What can hang from each mark:
Q: K W
W: L
F: C Q
K: L Q
L: W
M: C Q
C: K M W

Known rows, with every way that one mark hangs from another:
F{C Q{K{L} W}}: [ 13.6 -43.9  -6.3 -19.8  50.2   3.5  -8.5  -6.9  27.4 -30.3  -6.2  17.0
  10.1  12.6 -21.6  17.1  -0.8  -3.7  13.4  -8.0  18.6   4.3]
Q{K W}: [  2.6 -20.1  -2.4  -1.3  24.7   4.2   1.0  -2.6  -6.9  -6.6  -2.0  15.2
   1.6  -3.3 -23.2  24.6  -3.1  -1.0   6.0   9.3   4.7 -12.8]
C{K{Q} W}: [  9.0  -5.6  10.0   8.8  -0.4  -2.6  -3.5 -17.1 -13.3  -5.7   1.4  12.1
   3.1   0.2  -2.5  -8.2  40.1 -12.0 -22.8  -9.0   4.4 -11.7]
C{M{Q}}: [  9.6 -28.8   0.7   3.4 -21.6   1.3 -11.5   2.9   6.3  -8.1  -1.9   3.0
   3.9  11.2   4.6  18.0  15.6   1.2   9.1  15.7 -21.7   4.0]
M{Q}: [ 14.0  -9.5  -0.5   4.1 -15.2   2.6  -5.8   1.8  -0.3  -5.9   2.7  -5.5
  -4.1   0.4   9.0  11.8  13.3  -0.9   2.9   0.9 -13.3   5.0]
W{L}: [ -5.5  -3.3   4.3   4.6 -13.9  -4.7 -10.8 -14.3  -0.9  -2.2  -2.1  -3.5
   6.0  -3.2  15.0  -6.2  -5.5  -4.5   5.7  12.1  10.9  -3.4]
M{C{K{L}}}: [ 22.9 -19.1   9.3  -0.3   1.1   0.9  -6.5  12.4  -5.0 -14.3  -1.2   5.5
  -1.3  10.6 -16.1  14.6  20.7  -1.1 -13.3 -14.2   7.7   6.3]
M{C}: [ 13.8  -3.9   8.6  -0.8 -11.3   2.7   6.4  13.2   3.0  -2.7  -1.8  -3.2
  -0.9   1.4  -0.7  28.8   9.6   3.1  -0.8   4.6  -0.3   0.8]
F{Q{W}}: [ -1.9 -28.7   7.6  -1.0  15.0  -1.4  12.6 -20.8  18.0 -11.7   5.1  -1.2
  16.9  -0.1  -4.2  -0.7  -4.6  -4.8  14.3   7.7   4.1  -2.8]
C{K M W}: [ -3.5 -32.7  15.2   5.9 -13.5  -7.7  -1.8 -13.2  -7.2 -18.8   2.3  23.0
  14.8  11.6  -8.3  12.7  11.2  -3.2  -7.6  15.5 -14.3 -11.4]
F{C{K{Q{W}} M}}: [  8.0 -39.2   3.2  -6.3  38.1  -8.0 -18.7 -22.6   7.1 -25.3  15.2  17.8
  -2.3   7.5 -18.2  19.7  52.2  -6.9  -3.0 -12.4   2.7 -11.1]
M{C{W} Q{K{L}}}: [ 34.7 -31.3   1.2  -2.5 -17.3   9.3  -3.9  25.1  -0.9 -22.3 -16.8  27.0
   3.3  14.3  -5.2  43.7  14.9   0.4  -7.1  11.9  -8.2   9.9]
M{C Q}: [ 26.8 -13.7  11.5   3.1 -26.2   3.1  -0.6  17.7   2.6  -9.1   3.3  -4.8
  -3.5   2.1   6.4  40.1  21.9   3.5   1.8   4.4 -13.2   8.7]
F{C{K M}}: [  0.6 -28.0  10.3  -6.0  15.3  -3.8 -19.2  -6.2   6.8 -23.4   9.6   9.7
  -5.6   8.9 -15.9  23.0  19.9   4.4  -5.4  -3.9  -5.7  -8.5]
L{W}: [ -4.8   4.9 -11.9   0.6  -5.0  -1.9   5.8  -3.3  -3.2   1.8  -7.8  -3.4
   2.0   4.8  18.6  -8.2  -0.1   6.2  -4.8  -0.2  -3.3  12.1]
K{L Q}: [ 19.2   1.9 -14.6  -4.5  11.0   2.5 -12.1   1.2   1.5   3.9 -16.4  10.4
  -6.8  11.9   2.0 -27.3  29.5 -13.1  -9.7 -21.8  16.3  16.5]
M{Q{K{L}}}: [ 24.5 -18.8 -10.8  -3.3   4.1  13.3 -21.5  17.7  -1.9  -7.5 -14.6  13.9
  -7.3  13.8  -9.4  12.8  12.1  -1.3  -3.6  -6.3  -0.9  11.2]
Q{K{L{W}}}: [  6.2  -1.6 -21.8  -5.1  12.1   8.2  -8.7  13.5  -8.0   0.9 -26.6  15.9
  -3.8  15.5   1.2  -7.7  -2.1   5.8  -9.2  -5.3  10.5  16.5]
C{K{Q} W{L}}: [  4.1  -6.2  14.8  16.2 -13.4  -8.7 -12.0 -28.8 -12.5  -4.9  -0.1  10.1
   6.5  -0.1  10.1  -8.8  33.6 -16.7 -17.6   7.8  14.0 -16.6]
M{C{K W{L}}}: [  7.6 -22.6  28.3  11.3 -29.8 -11.4  -2.3  -9.2  -6.9 -21.4   4.3   8.3
  13.9   1.1   3.2  28.8  10.8  -5.0  -7.9  21.5   3.5 -16.7]
M{C Q{K W{L}}}: [ 19.9 -35.3   9.2   7.0 -15.5   1.5 -12.3   2.8  -1.8 -17.8   1.2   4.7
   3.8  -3.7  -3.5  59.0   9.1  -2.1  14.8  28.7   1.6  -8.9]

Rows:
[ 12.5   7.9 -25.5  -4.8   6.1   1.9 -10.2  -2.0  -3.0   8.2 -24.6   8.5
  -5.0  13.8  22.1 -37.5  31.9  -5.4 -13.4 -24.6  12.3  25.1]
K{L{W} Q}
[  0.4 -27.1  -7.7   0.6  -0.8  -4.5 -15.7  -1.4  -5.8  -8.2 -13.5  14.6
   5.1  28.4   3.1 -17.1  15.6   0.7  -7.7  -8.2  -3.3  13.2]
C{K{L{W}} M}
[  8.0 -22.3   3.4   2.8  33.7 -12.0 -26.9 -38.8  -1.3 -22.8  16.9   3.6
  -0.4  -2.7   1.1   4.9  42.8 -14.3  -3.1 -11.6  21.7 -15.9]
F{C{K{Q{W{L}}}}}
[ -3.4 -21.0   0.3   5.6  12.3  -0.1  -8.1 -11.1  -6.6  -6.7  -0.4  10.0
   9.7  -3.3 -10.0  16.5  -8.1  -7.9  11.6  20.3  14.5 -16.3]
Q{K W{L}}
[ 13.3 -60.7   6.1  -1.7  15.8  -9.6 -22.1 -18.5   8.2 -39.6  23.1  11.2
   3.5   8.8 -10.2  40.2  35.5   1.6  10.8   0.6 -20.4  -5.8]
F{C{K M{Q{W}}}}
[ 17.5 -22.9  19.4  12.6  -0.3  -7.3 -10.0 -17.6 -10.8 -10.7   9.5  -0.2
  -0.4  -4.2  -1.9  21.0  44.4 -13.7  -6.7   1.2  20.1 -18.4]
M{C{K{Q{W{L}}}}}
[ 17.2 -23.7  -7.5   1.9  33.0  -3.9 -15.1 -13.1 -10.3  -9.4   4.2  14.5
   0.6   9.4 -14.3 -19.4  43.2 -15.8 -12.0 -26.0  16.3   2.9]
C{K{L Q{W}}}
[ -0.9 -32.1  14.4 -14.6  12.3  -0.4  -1.8 -15.4  37.0 -19.4  -3.6   1.8
   9.0  14.3   0.2  18.2   5.0   2.5  14.6   5.9  -1.7  -0.4]
F{C{M} Q}
[  4.3 -22.8  14.4   7.2  -9.2  -4.3  -6.2 -13.0  -7.9  -8.3  -4.9  23.6
   6.8  10.6  -6.5  -0.5  37.9 -10.4 -15.5   4.0  -6.0 -13.4]
C{K{Q} M W}
[ 16.5 -17.5 -18.3  -3.8  28.4  -3.5  -8.5  -8.9   0.7  -5.2  -6.7  16.8
   1.3   7.3  -1.8 -20.0  28.9 -16.2   1.4 -19.4  15.4  12.0]
K{L Q{W}}
[ 28.1 -35.0   7.8   1.6  -1.7   6.7  -0.3  15.6  -3.5 -12.6   3.9   9.0
  -1.8  -2.7 -16.6  65.4  20.5   5.2   6.9  14.4  -8.6  -5.5]
M{C Q{K W}}
[  4.7  -9.7 -11.7  -1.1   4.0  -5.0 -14.2  -3.0 -11.3  -5.5  -7.0   6.2
  -0.2  16.6   6.3 -22.1  15.8  -0.3 -15.8 -17.7   4.4  15.4]
C{K{L{W}}}
[ -1.1 -42.3  19.5  -2.8  23.6 -12.2 -17.1 -43.5  18.4 -34.3  19.9  -4.7
  19.0  -0.8  -1.6  14.1  10.2  -7.1  10.6   5.2  16.8 -18.2]
F{C{K} Q{W{L}}}
[  3.8 -36.3   9.4  11.0 -37.2   1.7 -16.7  -5.3  -0.7 -17.0 -13.4  23.6
  13.7  10.9   8.9  31.8   0.4  -4.5   8.7  43.3 -10.3  -9.4]
C{M{Q{K}} W{L}}
[ -5.0 -28.5  13.8   2.5   7.8   3.7  -1.8 -21.5  13.8 -11.3  -5.8   1.0
  16.5  -0.8  -7.8  15.8 -12.2  -7.2  17.4  27.9  21.0 -18.9]
F{Q{K W{L}}}
[ -7.0 -33.5  20.1  12.1 -26.9 -14.1 -12.1 -27.6  -3.4 -19.1   1.6  17.0
  18.7   8.4   6.4   4.0   4.1  -8.4  -2.0  29.3  -2.3 -16.7]
C{K M W{L}}
[ 12.4 -19.9  25.6   3.7 -15.8  -5.2   6.9   4.5  -9.4 -19.8   8.0  10.6
   6.9   1.3  -9.2  34.0  17.0   1.1 -15.3   8.1  -6.7 -12.0]
M{C{K W}}
[  5.3 -47.3   0.9   8.9 -23.0 -11.1 -18.1 -22.6   7.7 -17.9   5.0   6.3
  16.8   8.9  15.0  20.9   9.8  -7.2  28.5  30.3 -12.4  -2.7]
C{M{Q{W{L}}}}
[  8.7 -24.4  -4.1 -12.6  23.3  -5.1 -11.1 -13.9  16.8 -24.4  -4.7  -1.2
   6.6  21.5   7.3 -15.1  15.7   3.3  -9.6 -26.1  10.5  16.4]
F{C{K{L{W}}} Q}
[ 23.3 -22.8  12.0   2.6 -37.6  -1.6   9.8   9.0   1.6 -19.3   1.2   8.5
   8.6   0.8  13.4  42.5  17.9   0.3  -0.1  16.8 -21.5   3.9]
M{C{W} Q}
[ -1.7 -49.6   9.7 -16.0  34.0   2.4  -2.7 -11.2  29.5 -28.0  -2.5  16.6
  11.0  11.0 -25.2  42.7   0.3   2.7  16.8  15.0   2.3  -9.8]
F{C{M} Q{K W}}
[ 26.4 -14.2  10.6   1.6 -15.5  13.9  -6.5  29.4  -4.2  -4.4  -7.4   2.8
 -11.1  -0.7 -12.9  55.6  16.3   6.6  -3.2   7.8  -6.7  -1.2]
M{C Q{K}}
[  8.8 -27.1 -14.8  -4.9  32.9   4.9  -9.9   3.7  -4.4  -9.9 -12.1  23.9
   5.5   8.8 -22.0   9.0  -2.4  -4.7   5.9  -0.7  12.6   1.8]
Q{K{L} W}
[  9.3 -38.2   0.1 -19.7  27.5  10.6 -15.1   3.2  32.8 -22.0 -24.0  21.5
   2.1  26.9 -17.9  17.1  -1.0   1.7   8.0   0.2  13.0   9.1]
F{C{M} Q{K{L}}}
[ 24.2 -34.3   6.4   2.1 -12.1  -2.1   4.8   4.0   1.3 -17.4  13.1  -2.7
   5.0  -2.3   2.0  49.3  23.2  -0.8  14.6  10.3 -16.9   5.7]
M{C Q{W}}
[ -2.3 -35.2   9.9  11.6   3.9  -9.7 -22.8 -33.3  -6.5 -10.9   5.3  11.9
   6.8   6.4  -2.2   0.2  38.8 -17.0   1.9   9.9  12.0 -17.3]
C{K{Q{W{L}}} M}
[ 22.9   1.1  17.8   5.6   0.0   4.3  -6.1   6.0 -11.8   1.4  -0.1  -1.0
 -14.8  -0.4 -10.7  20.5  48.8  -3.7 -23.1 -18.3  10.6  -6.9]
M{C{K{Q}}}
[  6.9 -38.5   3.7   4.4 -32.0  -4.9   0.2  -5.8   5.8 -17.7  -1.3  17.4
  15.4  12.0  13.8  20.8   7.1  -0.5   8.7  27.9 -30.8   2.5]
C{M{Q} W}
[ 34.2 -42.1  -5.1  -3.5   6.0   7.8 -11.4  20.6  -1.1 -20.8  -6.1  15.0
   0.0  10.3 -16.4  47.5  23.0   0.0   7.0   4.1  -0.7  10.8]
M{C Q{K{L} W}}
